In the rows, 128 means zero.
Known rows, with every way that one mark hangs from another:
luti[mevele musa zalomi[legi[finod] nafe]]: [141 187  88 138 115 152  79 135 147  95  57 139 134 172 127  86  61  95
 177 162 111  86 194 167 130  91 117 165 151  92 120 126  95 133  87 187
 116  86 102  96 135 128 160 112  98 154 143 132 181 141 105 162 114 136
 156  82  97 136 151 126]
finod[luti[mevele zalomi[legi]] nafe[musa[kekud]]]: [141 157 112 129 156 119  92 178 123  91  73 178  83 167 136  99  80  81
 173 161  94  86 215 165 162  90  91 130 115  96  86 143 118 110  91 158
 127  87  85 113 113 135 145 115  98 136 151 126 176 127  68 145 142 113
 143  82 124 148 137 143]
legi[finod[luti[musa] nafe] mevele zalomi[kekud]]: [123 162  77 139  99 112  86 202 127 131  94 178 101 160 132  86  91 124
 179 135 162  95 169 117 170  97  90 129 141  55 115 145  98  98 106 207
  66  70  78 126 116 109 180  92  76 129 120 101 141 164  96  90 125 103
 156  85 130 125 139 194]
legi[finod zalomi[luti nafe]]: [124 155  60 158  84 128 106 161 125  82  86 155 133 153 134 108  75 117
 187 109 139  85 167 115 162 145 125 129 154  94 135 131  99 112 141 168
  99 115 130 138 141 120 157 127  87 151 142 121 153 166 102 121 120 154
 170  97 118 116 128 185]
nafe[finod zalomi[kekud legi[mevele] luti[musa]]]: [123 128 113 178  91 104 104 145 104  93  63 164  90 153 120 111 104  94
 162 130 140  66 171 128 140  95  70 149 195  85 102 125 104  98 141 216
 103  87 106 142 116 137 152 108  86 143 159 136 146 139  97 136 118 106
 165 102 102 135 147 199]
luti[mevele musa]: [117 147 110 104 122 143  69 150 154 113  73 155 126 136 154  98  85  97
 158 159 111 106 174 113 111  95  96 154 114 112 125 160  92 129  89 167
 138  82  74 129 127 124 147 121  96 147 136 133 138 149 100 139 132 109
 161  65 127 160 133 130]
mevele[luti[zalomi[kekud legi[finod] nafe[musa]]]]: [135 166 121 180 104 117 129 130  99  68  59 146 120 183 111 108  64  77
 182 124 118  87 208 165 160 118  84 150 185  88 111 123 109 106 115 181
 110 122 140 123 139 154 156 119  93 144 129 134 183 149  87 159 105 149
 163 101  92 105 120 184]
zalomi[kekud legi luti[finod[nafe] mevele musa]]: [144 180  96 138 118 128  93 160 127  95  52 154 113 126 145 111  86  87
 173 157 101  45 197 139 131 101  87 167 129  88 109 154 104 114  67 202
 117  71 103 116 129 129 139  64 125 153 171 150 159 143  83 146 100  83
 163  82 117 141 142 163]
nafe[zalomi[kekud[mevele musa]]]: [ 82 141 134 125  85 123  80 145 102  90  99 164  95 153 156 129  85  68
 157 134 129  91 178 101 137 100  88 134 151 141 116 114  81  91 117 185
 118 115  99 137 120 123 143 132  81 128  95 155 155 151  92  99 110 135
 152  97 127 151 111 159]
zalomi[kekud[mevele musa] legi[finod[nafe]]]: [ 84 198 115 147  96 113 103 153 108  90  88 155  99 154 128 122  59  87
 164 116 125  49 211 136 153  87 101 140 149 132 108 117  84 106  87 178
  88 106 115 110 109 139 174 104 104 120 111 148 178 148  74 101 115 118
 155 101 120 103 125 175]
luti[finod[legi nafe] mevele musa[kekud] zalomi]: [143 186 111  87 151 146  64 189 149 123  55 176 124 122 138  90  92 129
 149 174  72 103 210 133 131  89 110 155 106  82 102 150 114  97  55 188
 135  68  52  93 111 123 137  63 115 159 128 111 159 147  85 124 139  94
 138  78 130 152 134 108]
kekud[mevele musa[luti[finod] nafe[zalomi]]]: [111 169  99 120 117 141  80 161 109  82  85 180  95 162 147 136  87  71
 138 124 120 116 175  99 173  92 130 128 160 122 116 112  86 123 105 164
 120 107 107 135 123 124 151 113  52 162 100 110 155 157  79  91 103 141
 162 101 154 117 125 166]
musa[kekud luti[finod[legi[zalomi[nafe]]] mevele]]: [143 146  74 124 129 148  87 197 147 109  68 188  97 157 125 130  65 139
 160 137  95 103 197 134 161 169 119 144 149  66 104 140 136  87 116 189
 133  81  85 125 130 113 140 100  82 168 117 109 126 161 101 103 103 116
 150  92 123 108 118 148]
mevele[luti[finod musa[kekud]]]: [147 160 129 108 120 117 120 157 124 103  60 170 112 121 118 125 109 101
 152 128  97 103 179 117 143 117  84 143 117  77 145 155  85 109 106 168
 126  83 102 140 126 143 119 111  97 168 110  96 141 167 100 135 115 109
 167  70 145 130 123 154]
zalomi[legi luti[finod mevele musa[kekud]]]: [157 161 101 123 122 121 109 159 139  85  48 170  90 132 128 133  99  97
 167 145  80  59 195 143 127 119  95 170 126  73 113 144 101 106  99 186
 127  64  98 124 122 136 126 101 108 167 163 124 160 139  92 155 109  91
 164  72 135 135 143 146]
luti[mevele musa[kekud nafe[finod[legi]]]]: [112 158 142 126 149 119  63 190 166 127  48 175  98 151 103  92 100 122
 158 126  92 102 225 132 139  97  94 137 130 112  97 138 115  95  94 183
 122  73  57 107 122 135 131  86  85 148 134 112 156 137  80 103 140 101
 165  64 109 143 134 156]
nafe[finod musa[kekud] zalomi[legi luti[mevele]]]: [137 127 111 178 127  97 110 134 116  62  54 178  66 173 121 116 101  80
 167 126 100  70 201 159 139 125  68 130 189  99  89 105 117 101 148 188
 139  93  88 137 119 158 140 133 101 143 167 139 166 129  78 151 139 128
 165  95 108 145 134 176]
mevele[luti[musa[nafe[finod[legi]]] zalomi[kekud]]]: [116 166 161 135 136 126  86 165 129 103  46 168 143 144 120  94 110 104
 159 130 107 111 205 121 156  74  82 154 150 106 102 141 110  97  86 182
 109  98  87 111 126 130 125  78  72 154 136 120 154 141  97 123 118 128
 163  81 106 134 129 177]
luti[mevele musa[kekud] zalomi]: [131 143 121 107 126 124  84 171 147 105  58 183 116 151 142  98  95 108
 172 164  87  99 180 136 111  92  92 156 106  98 126 152 106 110 100 178
 139  78  61 104 115 120 124 119  86 153 120 132 161 147 102 134 126 110
 142  71 128 192 129 120]
luti[finod[legi] mevele musa[kekud nafe] zalomi]: [143 174 129  97 149 148  61 199 165 115  43 176 128 143 123 102  94 128
 162 158  68 111 209 128 139  89 127 163 119  91 106 149 118  94  71 175
 128  73  59  87 114 123 126  78  86 161 116 112 167 139  87 117 129 104
 148  71 135 155 131 125]
musa[nafe[finod[luti[mevele]] zalomi]]: [111 143 111 154 131 126  67 170 158  97  74 163 102 155 140  89 105  73
 164 132 127 116 176 133 175  92 104 114 166 110 118 131 112 128 110 166
 100 100  84 130 128 111 146 131  61 149 151 113 145 154  86 105 129 130
 164  73 121 147 148 187]
mevele[luti[finod[nafe] musa zalomi[kekud]]]: [142 181 124 118 120 130 100 162 109 105  53 166 144 130 147  99 104  96
 158 156 111 102 178 121 142  82  80 152 121  79 133 157  95 112  64 180
 111  90  96 120 129 129 125  74 100 160 123 123 158 170  98 137 106 108
 140  86 130 159 125 156]
musa[luti]: [110 134  96 123 122 126 105 168 116  89  80 177 117 141 145 133  79 110
 152 129 117 103 169 116 155 127 110 124 145 114 127 162  94 133 130 140
 128 106 114 142 127 129 149 134  73 147 123 129 113 160  92 131 124 120
 161 103 127 122 110 170]
kekud[musa]: [ 94 145 118 110 109 134  88 142 114  87 106 159 118 137 159 114  86  86
 151 111 111  95 181  90 141 103 112 135 123 135 133 133  87 133 125 133
 132 110 111 128 107 134 148 129  90 142 121 118 147 159  89 128 141 129
 150  97 135 136 114 149]
nafe[finod musa]: [118 132 144 149 119 120  94 143 114  85  90 167 110 145 124  98  99  97
 162 111 112 108 199 130 140 103  85 129 178 130 118 120  94 127 142 123
 128 122  94 144 116 165 158 139 103 125 139 130 157 152  72 143 174 135
 155  70 113 141 117 157]
musa[luti[zalomi]]: [121 131  98 115 124 134 105 172 119  82  76 180 131 153 153 124  80 110
 153 144 106 113 165 121 148 110 112 135 144 104 121 156 102 136 122 134
 134 114 103 124 123 126 139 128  65 152 126 135 131 158  95 139 126 134
 144 105 136 145 118 156]
mevele[luti]: [114 148 117 122 113 125 106 147 126  86  89 155 132 126 147 120  82  97
 150 123 124 110 166 112 145 124 100 135 127 108 130 166  96 121 104 146
 137 113 120 149 134 129 139 143  88 155 128 117 120 173  97 134 119 133
 157  92 125 130 113 175]
zalomi[kekud[mevele[luti] musa] legi]: [ 97 165 131 122 105 122 109 133 105  79  92 152  95 147 150 140  68  55
 154 117 122  67 198 129 139 104  79 162 140 125 109 123  87  91  94 185
 124 111 141 145 129 132 150 134  88 149 119 143 149 148  91 124  83 128
 161  96 124 115 117 178]
kekud[musa[luti]]: [104 136  98 106 124 125 107 156 107  82 103 178 108 152 152 129  80  87
 149 112 111 103 175  97 159 117 108 125 129 130 126 140  89 143 143 134
 138 103 118 131 114 134 145 125  71 156 124 119 135 156  85 128 124 125
 160  99 137 118 108 157]
nafe[finod[legi] musa[kekud luti]]: [116 122 134 133 148 103 112 173 109  91  74 201  74 155  90 123  98 119
 151 102  90 108 214 132 163 135  77 107 172 104  91 126 108 105 161 149
 140 104  89 131 108 171 144 110  86 141 134 114 141 140  68 124 160 120
 162  88 109  94 110 168]
luti[finod musa[kekud nafe] zalomi[legi[mevele]]]: [155 175 128 136 131 131  93 189 123 114  52 182 103 162 109 103  88 120
 166 150  87  90 199 140 141  74 131 169 140  75 111 148 107 102  94 166
 103  74  98 112 110 136 138  98  71 149 106 107 177 144  95 115 133 104
 139  93 131 147 137 148]
musa[kekud luti[finod[legi nafe] mevele]]: [126 165  96 107 149 125  92 203 144 114  57 187  94 129 128 125  74 142
 142 142  80  94 203 136 159 143 119 134 126  84 103 167 125 108  80 178
 138  74  78 115 113 120 143  80 100 157 123 113 117 158  71 105 125  86
 150  96 137 112 127 156]
legi[mevele zalomi[kekud[musa] luti]]: [112 124  90 145  87 106 106 174 102  86 110 178  92 155 162 118  89 105
 174 108 126  71 157  93 144 125  97 164 142  90 107 127 106  86 147 198
 112  91 106 140 100 104 153 124  80 147 132 134 140 169 103  98 115 124
 149  97 135 160 111 191]

Rows:
[135 156  96 103 113 162  76 167 137  97 109 172 144 126 142 131  82 138
 153 124 105 112 193  95 152 133 137 152 155  89 113 136 107  93 107 148
 118 103  87 139 126 123 163 112  99 136 132 104 119 156  93 123 143 130
 149  96 130 110 107 149] : luti[finod[legi[zalomi]]]
[127 165  87 134  95 119 110 172  97  77  89 180 118 136 163 123  97 100
 162 113 110  69 177  89 162 110 103 143 128 100 122 124 106 104 117 171
 102  99 108 125 112 129 136  81 101 148 142 128 162 164  86 106 113 121
 154 103 144 139 109 188] : legi[zalomi[kekud[musa] luti[finod[nafe]]]]
[119 128 113 120 116 128  52 166 140 122 104 165  97 129 121  86 109  99
 144 134 153 130 176 102 162  96  94 126 175  74  93 131 102 108 121 193
 110  80  79 147 107 112 165 104  84 153 149  87 121 144  93 116 161 117
 161  83 114 109 158 159] : nafe[finod[legi[mevele] luti[musa]] zalomi]
[132 177 124 135 110 122 115 169 116  91  62 165 139 126 158 109  93 104
 153 145  98  95 177 136 148 104  97 147 135  86 132 157 103 104  72 171
 116 110 108 121 131 124 133  91  98 152 118 132 146 184  96 125 108 118
 131  95 136 158 117 173] : mevele[luti[finod[nafe] zalomi[kekud]]]
[118 133 105 145 115 124  74 148 151  94  85 169 100 140 149 101 108  78
 157 139 132 109 166 137 156 103  88 117 170  95 116 128 106 133 118 173
 113  98  84 142 120 108 151 137  85 150 165 112 131 154  91 130 136 130
 151  68 122 156 146 171] : nafe[finod[luti[mevele]] zalomi]
[132 134 130 136 139 120 101 171 113 108  84 164  92 154 115  86  67 120
 160 137 107 121 197 143 147 139 100 147 139  79  86 141 126  70 111 189
 154  98 106 140 119 133 138 121  88 166  96 101 154 162  86 120 143 134
 145  91 104 128 125 150] : finod[legi[mevele[luti[zalomi[nafe[musa[kekud]]]]]]]
[113 169 102 118 125 111 114 199 112 108  67 190  84 129 126 136  84 118
 138 138  93  87 188 139 159 124 116 120 127 101 126 158  93 108  95 158
 117  98 100 132 125 141 141 118  88 150  83 128 138 177  80  87 116 105
 141  92 147 127 122 158] : musa[kekud[mevele] luti[finod[nafe]]]
[122 168  74  99 120 162  65 164 112  94 114 170 100 148 140 139  58  96
 150 120 115 112 202  99 169 134 131 150 155 104  99 103 105  97 106 173
 129 103 119 142 124 119 165  98  83 175 110 105 145 156  92  99 104 152
 158  93 126  88 122 139] : kekud[mevele musa[luti[finod[legi[zalomi[nafe]]]]]]
[127 150  87 168  96 103 117 175  99  83  78 178 116 166 131 105  84 117
 191 114 135  79 180 114 168 125  85 130 150  94 112 130 108  91 130 177
  95 106  96 125 124 144 166 107  98 122 140 138 164 155  70 121 132 127
 166 108 119 121 111 210] : legi[finod[nafe[musa]] zalomi[kekud luti]]
[140 167  89 149 104 137 107 135 113  69  81 135 120 126 134 123  70  93
 168 124 110  64 198 135 158 138 127 147 157 101 125 140 101 122 111 157
 113 112 160 147 138 142 142 109 115 162 160 127 160 158  86 158 114 127
 163  96 116 105 136 164] : zalomi[legi luti[finod] nafe]
[112 149 102 153  86 115 108 175 122  99  82 177 125 167 128 127  77 132
 182 114 133  84 172 120 156 133 101 138 170  87 129 134  99  94 134 168
  81 112  95 121 131 120 161 129  84 119 117 139 134 164 105 106 119 133
 152  98 122 127  99 194] : legi[finod zalomi[kekud]]
[138 175  76 155 143 119 106 158 123  87  65 167  95 181 126 112  55  99
 167 138 113  83 201 166 155 116 100 131 163  98  93 140 103 138 101 164
 128  88  95 121 123 147 186 116  91 136 148 124 154 138  64 152 135 118
 162 105 111  95 130 173] : zalomi[legi[finod[nafe[musa[luti[mevele]]]]]]
[135 185 133 140 117 140  88 153  93  82  78 161 107 142 138 117  76  82
 165 161  95  75 219 153 138  83  96 165 169 111  94 126 103  94  69 163
 113 114  98 127 123 158 164 104 114 124 119 167 192 144  66 136 127 117
 132  93 119 151 123 142] : luti[finod[nafe[musa]] zalomi[kekud[mevele] legi]]
[114 160 129 134 132 137  67 147 130 106  68 151 133 150 118  97 104  95
 140 121 140 140 191 102 161  90  90 118 158 119 106 129 101 105  98 185
 125  95  89 140 129 133 140  95  68 157 140  84 135 140  96 119 139 140
 181  95 105 108 140 179] : mevele[luti[musa[nafe[finod[legi] zalomi]]]]
[112 133 115 147 107 117  92 145 129  94  98 165 107 133 133 109 118  78
 153 124 138 112 169 120 170 107  90  98 177 102 125 131  90 128 142 149
 101 109  99 149 117 125 153 135  81 145 150 108 133 157  89 127 142 142
 158  84 127 131 145 175] : nafe[finod[luti] zalomi]
[135 171  99 126 124 121  84 194 143 112  76 173 119 159 121  73  94 108
 172 136 137 120 165 124 171  63 127 138 145  67 118 143  91 132 100 164
  79  85  90 113 114 107 166 107  53 161 118  90 162 152  90 108 136 119
 155  72 139 138 152 170] : legi[finod[luti[musa[nafe] zalomi]] mevele]
[116 162 102 132 121 122  94 159 102  99  67 164  89 147 129 123  94  81
 158 152 127  78 190 130 138  98  89 118 114 119 104 142  86  90  90 207
 123  86 107 139 130 142 140 107  96 146 123 137 166 131  86 114 115 117
 172 110 127 131 153 161] : finod[nafe[zalomi[legi luti[musa[kekud[mevele]]]]]]
[120 140 130 109 115 127  85 163 121  98  74 167 130 142 144 106 106  81
 179 160 126 103 177 110 152  84  75 144 124  92 129 154  87 118 107 161
 100  91  98 117 116 117 123 103  82 146 138 133 151 139 104 136 112 110
 149  74 129 157 132 149] : finod[luti[musa zalomi[kekud]]]
[109 142 135 138 111 126  82 155 107  83  85 149  95 150 134  97  81  54
 187 151 132  97 200 140 164 105  77 138 159 108 109 129  92  99 100 164
 113 123 111 139 138 127 141 128  88 152 108 160 186 146  82 118 114 142
 145  63 118 150 136 148] : finod[luti[zalomi[kekud[mevele] nafe[musa]]]]
[114 143  98 160 107 121  94 148 148  88  63 147 111 126 140  87  92  91
 162 120 110  77 183 144 132 124 102 145 156 114 121 137 113 128 119 176
 129 111 111 131 132 123 138 124 101 167 164 143 155 170  94 135 126 135
 161  60 108 159 147 167] : zalomi[luti[mevele] nafe[finod]]
[117 135 113 136 130 102  90 171 102 101  96 172  79 154 132 105 102  83
 162 140 131 118 189 127 178 114  76  77 129 113 111 149 101 107 124 157
 120  98  94 143 118 146 139 114  89 125 117 103 156 141  72 110 155 122
 161  98 130 122 124 172] : finod[luti nafe[musa[kekud] zalomi]]
[119 169  99 115 108 140  74 194 108 117 110 176 103 134 150 104  74 136
 150 122 115  89 199  90 154 116 125 161 141  84  98 124 119  81  96 197
 106  79  77 122 101 110 172  73 102 129 115 118 141 170  87  80 130 107
 135 108 128 121 108 170] : luti[finod[legi[mevele zalomi[kekud[musa]]] nafe]]
[ 72 152 140 153  90 112  91 141 105  96  89 148  94 144 133 103  83  71
 159 109 119  74 206 128 141 102  81 142 166 149 121 102  90 112 120 171
 108 122 116 128 122 145 150 119  96 143 106 159 176 169  92  94 110 145
 153  64 105 145 131 160] : zalomi[kekud[mevele musa] nafe[finod]]
[127 155  92 128 101 115 101 185 146  99  98 175 118 143 138  91  85 118
 168 127 132 104 154 136 159  98 126 141 163  57 120 150  98 123 120 158
  90 105 104 119 111 101 177 139  70 154 125 104 140 174  91 126 145 122
 139  86 135 135 140 171] : legi[finod[luti[zalomi]] mevele]
[128 161  93 166 107 108 102 151 104 106  95 160 102 161 134  85  82 104
 148 121 157 125 156 134 160 117  89 113 167  80 107 132 104 111 108 199
 120 101  90 150 120 135 185 134  86 141 100  93 142 176  75 112 160 132
 158 112 117 117 126 200] : legi[finod[nafe[musa zalomi]] mevele[luti]]
[112 157 113 117 137 143  60 169 156 113  67 155 125 150 149  92  87  99
 167 153 117 111 188 115 131  86 112 150 112 130 125 159  99 128  77 166
 129  82  77 122 128 122 145 119  76 148 127 125 151 140  89 118 119 109
 165  67 123 165 130 148] : luti[mevele musa[nafe]]
[ 86 141 126 141  90 124  97 147 101  91  90 144 109 152 145 102  76  81
 174 121 124  73 194 106 150 122  96 132 133 145 136 133 101 111 124 157
 118 113 123 123 129 138 127 111  93 139 106 144 169 163  95 109 112 127
 149  88 112 132 110 163] : zalomi[kekud[musa] nafe]
[ 90 168 105 163  82 100  97 169 102 113  94 167  95 161 140  94  71 108
 154 113 143  88 167 113 159  96 101 125 160 108 116 124  99 104 119 204
  93  89  92 115 102 120 175 103  80 124  88 126 154 174  87  82 136 117
 144 119 118 129 118 200] : legi[finod[nafe[zalomi[kekud[musa]]]] mevele]
[138 143  81 173 112 118 111 151 101  88  84 181  80 192 110 123  61 109
 161 128 143 101 170 146 168 124 102 127 215  74  95 122  99 120 151 183
 114 102 111 143 118 145 200 141  69 134 123 109 138 142  77 139 138 134
 164 126 113  84 125 190] : nafe[musa[luti] zalomi[legi[finod mevele]]]
[113 170 104 182 114  99 128 178 125 101  58 169  80 192 101 112  65 115
 161 109 138  95 170 153 175 121 117 121 166  77 106 143 113  87 116 202
  93  88 123 133 129 125 163 145  51 143  96  96 141 160  97  97 116 128
 169 130 117 101 127 225] : musa[kekud nafe[zalomi[legi[finod mevele[luti]]]]]
[131 149 110  89 126 142  79 158 131  99  93 165 136 132 149  95 111  80
 171 156 120 120 171 106 150  79 100 132 118  93 128 150  79 132 106 139
 111  99  96 125 116 120 135 118  85 152 143 108 149 143  99 147 135 124
 156  71 134 150 145 128] : finod[luti[musa zalomi]]
[155 174  78 129 114 148  86 132 146  84  62 133 118 134 136 104  79  78
 171 153 106  62 200 136 130 117 109 172 135  87 119 140  96 125  84 190
 137  81 126 139 141 130 140  94 115 178 171 128 167 149  96 160 100 113
 171  70 113 128 159 134] : zalomi[legi luti[finod mevele musa] nafe]
[119 173 128 136 106 129  99 182 115  95  71 170 138 126 152 103  89 116
 162 153  94  83 189 131 142 102 114 147 143 101 134 156 105 112  79 149
 102 112  96 107 119 129 131  87 105 133 117 150 161 175  91 120 126 107
 122  91 130 164 109 160] : luti[finod[nafe] zalomi[kekud]]
[132 166 108 121 118 161  76 134 109  96  81 139 146 158 136 100  70  89
 168 165 115  96 202 138 132  86 112 149 135 116 127 145  92 129  99 155
 122  98 125 121 138 144 143 108  92 150 136 130 175 133 104 156 124 143
 150  95  98 133 145 120] : luti[musa zalomi[legi nafe]]
[142 142 108 160 116 107  98 141 131  84  50 170  86 160 122 116 114  86
 163 140 100  71 187 151 131 106  74 135 160  93 103 123 100 108 132 202
 128  73  82 125 118 137 129 111  90 157 170 125 154 126 101 147 118 121
 170  86 117 148 155 158] : nafe[finod zalomi[legi luti[mevele musa[kekud]]]]
[114 177 139 159 126 110 116 144 103  72  60 160 122 188 134 111  91  63
 156 108  94  77 210 136 167  71  90 156 165 122 108 107 110 112 105 161
 101 115 124 108 113 142 127 100  63 144 145 126 186 142  93 130 104 145
 152 100 114 135 119 197] : mevele[luti[zalomi[kekud[musa[nafe[finod]]] legi]]]
[ 99 161 120  99 117 127  96 139 118  81 106 155 109 129 165 123  84  57
 146 108 124 105 176 106 133 102  99 145 116 128 123 130  84 114  98 162
 142 109 120 149 121 122 155 148  82 164 103 114 139 170  93 120 110 140
 159  82 137 130 124 156] : kekud[mevele[luti] musa]
[127 134  81 146  94 135  77 161 132  91  58 156 121 158 152 100  82  93
 194 153 131  77 175 115 128 127  82 163 126  97 119 147 114  93 106 216
 119  81  94 131 144 109 130 107  90 165 150 156 155 146 110 130  83 124
 167  68 107 166 137 163] : legi[zalomi[kekud luti[mevele musa] nafe]]
[142 148  82 153  89 137 103 152 118  77  92 165 100 128 141 123  79 105
 153 129 123  76 164 125 142 124 127 157 187  67 108 139 106 108 123 186
 121  95 123 157 119 121 165 122  96 152 147 120 130 160  92 141 128 115
 153 114 128 124 138 180] : nafe[zalomi[legi[mevele] luti[finod]]]
[138 150  92 161  94 127 109 140 131  66  55 156 101 141 150 139  83  84
 174 148 107  52 176 140 143 131  95 166 180  81 111 139 112  98 104 204
 118  95 111 130 129 117 143 110 107 153 164 158 144 151  91 146  90 107
 158 106 117 136 131 185] : nafe[zalomi[kekud legi luti[finod mevele]]]
[113 138 150 156 118 112  88 159 104  93  68 170  91 164 107  93  94  90
 169 132  97 100 212 159 135  99  81 135 170 124 109 105 104  97 126 149
 127 126  90 127 122 159 138 141  90 148  93 151 201 154  79 116 153 156
 133  56 105 167 131 136] : luti[zalomi[nafe[finod musa[kekud[mevele]]]]]
[111 135 102 178 116 106 109 186 117  91  65 170  80 174 123 118  75 115
 169 124 126  71 182 131 163 125 122 124 150  99 102 153 122  90 127 192
 110  89 120 140 126 122 141 132  58 147 117 119 151 141  88  95 127 117
 162 132 120 127 134 209] : musa[kekud nafe[zalomi[legi[mevele] luti]]]
